Each row was made from one path, in order. Every step used is in the known rows, and no mark comes twice. Write each row's path.
Known rows:
defa > feda > lepes > daki > tedasi: [ 13  -7 -40  11  -8 -26 -13 -36   5 -24 -22  -4  -8 -20  25  -3 -13  -3
  11   0  -2 -10   2]
defa > feda > numital: [ 10  -9 -15  35   5 -14 -26  -4  10  33 -30  -4 -14  -4  15  -7  12 -16
 -20   1 -37  10   5]
zalu > feda > lepes > daki > tedasi: [ -6   3 -24  -4 -10 -22   9 -18  -2 -41 -16  -9  -9 -14   9  -4 -11   1
  31  -3 -13 -31   6]
zalu > feda > lepes > daki: [ 16   7 -15   4  -2 -23   0 -11  -2 -28 -26  -4  -7  -7   8  -4 -29 -18
  22 -10 -44 -25   6]
lepes > daki: [ 33  10   6  -9   6 -18  21 -16  17  15 -35   3  -1 -18   5   2 -13 -16
   1  -8 -51 -31  -4]
rerutin > dukev > lepes > daki > tedasi > feda > zalu: [ 24  -8 -35  -4   2   2 -29   7  25 -31 -16 -13 -10 -15  57   4  -3  -3
  37  -1 -12 -41   1]
numital > daki > zalu > feda > lepes: [ -7   8 -28  21  -9 -19   7   7 -13 -39  -9  -2   1 -20   5  -9   3  17
  33 -14  -8 -38   4]
tedasi > feda: [  7 -10 -12  20   5 -14   1  12 -18  22 -18   2 -13 -19   0  15   8   6
 -11  -9 -52  -8  10]
numital > feda > lepes > daki > tedasi: [ -4  -1 -21   6  -8 -25  12 -26  -2 -43 -13  -3  -5 -24  14   3 -16  11
  30   0  -4 -33   3]
tedasi > feda > lepes > daki: [ 21  -3 -20   9   2 -14  -7 -19 -14 -27 -22  -1 -13 -26  12   3 -24 -11
  13 -11 -32 -17   4]
feda > numital > daki: [ 11  12   2  27   9  -3   1  -3   5  11 -27   4   1 -21   6 -15  14  -3
   5  -2 -30 -24  -6]
feda > numital > daki > tedasi: [-11   9  -6  19   1  -1  10  -9   4  -3 -16   0  -1 -28   7 -15  33  17
  14   6   0 -29  -6]
terid > feda > lepes > daki > tedasi: [ 12   4 -21   5  -4 -35  -9 -29  21 -34 -22  -3   2  -3  12 -20  -6  13
  37  -5 -21 -20   2]
terid > feda > numital: [  8   3   4  28   9 -22 -23   3  25  23 -29  -2  -4  15   2 -24  20  -2
   6  -4 -54   0   4]
dukev > rerutin: [ 62  -3  -2   9  16  -9  19  18  12  31 -36   5  -4  10  21  19 -32 -20
  -2  -9 -73 -21   5]
feda > zalu: [ 21  -3   0  24   6   1   6   9   5  21 -36  -7  -8  -6   7  -7   0 -14
  -7 -11 -43 -19  -8]
dukev > rerutin > feda > numital > daki > zalu: [ 27   7  -6   4  -2  -3 -16  31  37  14 -23 -11   8   5  44 -10   6 -15
  31   0 -14 -37  -2]
dukev > rerutin > feda: [ 58  -3  -7   5   2 -22 -15  35  25  47 -41  -4  -1  25  37  15 -42 -28
   5   1 -76 -12   9]
dukev > lepes > daki > tedasi > feda: [ 10  -5 -28 -10  -9 -25 -11  -9  15 -22  -6  -8  -7 -25  27   6   0  17
  21  -1 -18 -30   7]
numital > daki > tedasi: [  1   7 -12  14  -2 -15  25  -5  -3   0 -16   6   4 -32   3   1  19  29
  14   1 -16 -32  -2]

Write each row's path:
[-23 -10  -9  -3  -4   9   4  -5   0 -20  -9 -15 -10 -34  13  -1  43   9
  15  -7   8 -30  -5] : lepes > daki > tedasi > feda > zalu
[ -8   2   0  18   4  -8  -5  14   1  16 -24  -8 -14   3  -1  -9  16 -13
  -1  -3 -47 -12   8] : zalu > feda > numital
[-14   1  -7  32   6   2 -14   7 -14   0 -11   2  -7 -32   5  -6  37  10
   6  -3 -20 -13   2] : tedasi > feda > numital > daki
[ 31   7 -21 -12 -17 -29 -15 -12  26 -10 -34 -17   0  -7  32 -15 -38 -22
  28  -7 -15 -36  -4] : rerutin > feda > lepes > daki > zalu
[  7   3 -15   1  -7 -24  14 -21   8 -40 -16  -6  -3 -23  14  -1 -15   1
  30 -13  -4 -45  -1] : numital > feda > lepes > daki > zalu
[ -3 -14 -38  27  -5 -14  -3  -7 -30 -21 -12  -5 -20 -23   9   5  -7  19
  10  -2 -12  -8  10] : daki > tedasi > feda > lepes
[-24  -4  -6  -6  -1   3   1 -18   4 -13  -8 -10 -15 -33  11  -5  40   5
  11   2   6 -25   0] : lepes > daki > tedasi > feda > numital
[-13  -6 -11 -12  -3 -12  14 -13  -4  -9  -7  -4  -8 -38   7  11  27  17
  10  -3 -11 -28   4] : lepes > daki > tedasi > feda
[ 78   3 -27  12  14 -26 -18  14  27  22 -42   5  -7   9  45  11 -62 -19
  12  -2 -83 -26   8] : rerutin > dukev > lepes
[-24  -5 -21  20  -4 -11   9   7 -23 -10   1   5  -2 -42   1  10  41  42
  14  -1  -6 -22   7] : numital > daki > tedasi > feda
[ 40   9 -26 -25   2 -27  -8  12  43 -20 -21  -7  -1   1  46   5 -22 -14
  42 -11 -43 -59   9] : rerutin > dukev > lepes > daki > zalu > feda
[-40   7 -10  19  -6  -5   3   9  -4 -16  -4  -5  -3 -19   2 -13  51  23
  24   5  -1 -27   4] : zalu > feda > numital > daki > tedasi
[-18   8   5 -16  -3  -6  12  -6  25 -13 -14 -16  -7 -15   7 -17  37 -13
  20 -11  -6 -44  -2] : lepes > daki > zalu > feda > numital
[ 52   0 -26 -13  -9 -20 -13  -1  29 -14 -33 -12  -1  11  52   2 -55 -25
  37   6 -25 -29   3] : dukev > rerutin > feda > lepes > daki > tedasi
[-19   8 -11   8  -7 -19  20  19   0  -9  -6   0   6 -23  -3  -1  36  24
  23 -14 -18 -42   5] : numital > daki > zalu > feda
[  2  -1 -26  13  -8 -21   8   6  -8 -21 -19 -10 -11  -4   5  -6 -11   1
  18 -15 -24 -28   8] : daki > zalu > feda > lepes
[-25 -18 -18  23  -4   9   0  14 -15  -3 -10 -14 -16 -25   8   1  42  18
   3  -5  -2 -15   1] : daki > tedasi > feda > zalu
[ 33   8 -15  -8  -2 -16  18 -30  14 -26 -29  -6  -3 -24  15 -11 -27 -15
  20 -16 -12 -45  -9] : feda > lepes > daki > zalu
[-20  11  -1  25   3  -7  -6  15  -3  -2 -15  -1  -1 -13   0 -12  32   2
  15  -2 -32 -22   4] : zalu > feda > numital > daki
[-20   1  -3   7  -3  -5   7  12  10   5 -15 -14 -12  -4   2 -14  36  -4
   9  -9 -17 -30   4] : daki > zalu > feda > numital
[-25   1 -10  20   0   5  -1   6  -5 -10  -1  -5  -5 -40   6  -9  55  20
  14  -9  10 -31  -2] : tedasi > feda > numital > daki > zalu
[ 33 -11 -39  42  -1 -28 -26 -12 -10   8 -33   2 -13  -4  18   1 -34 -13
 -10  -5 -45  11   8] : defa > feda > lepes
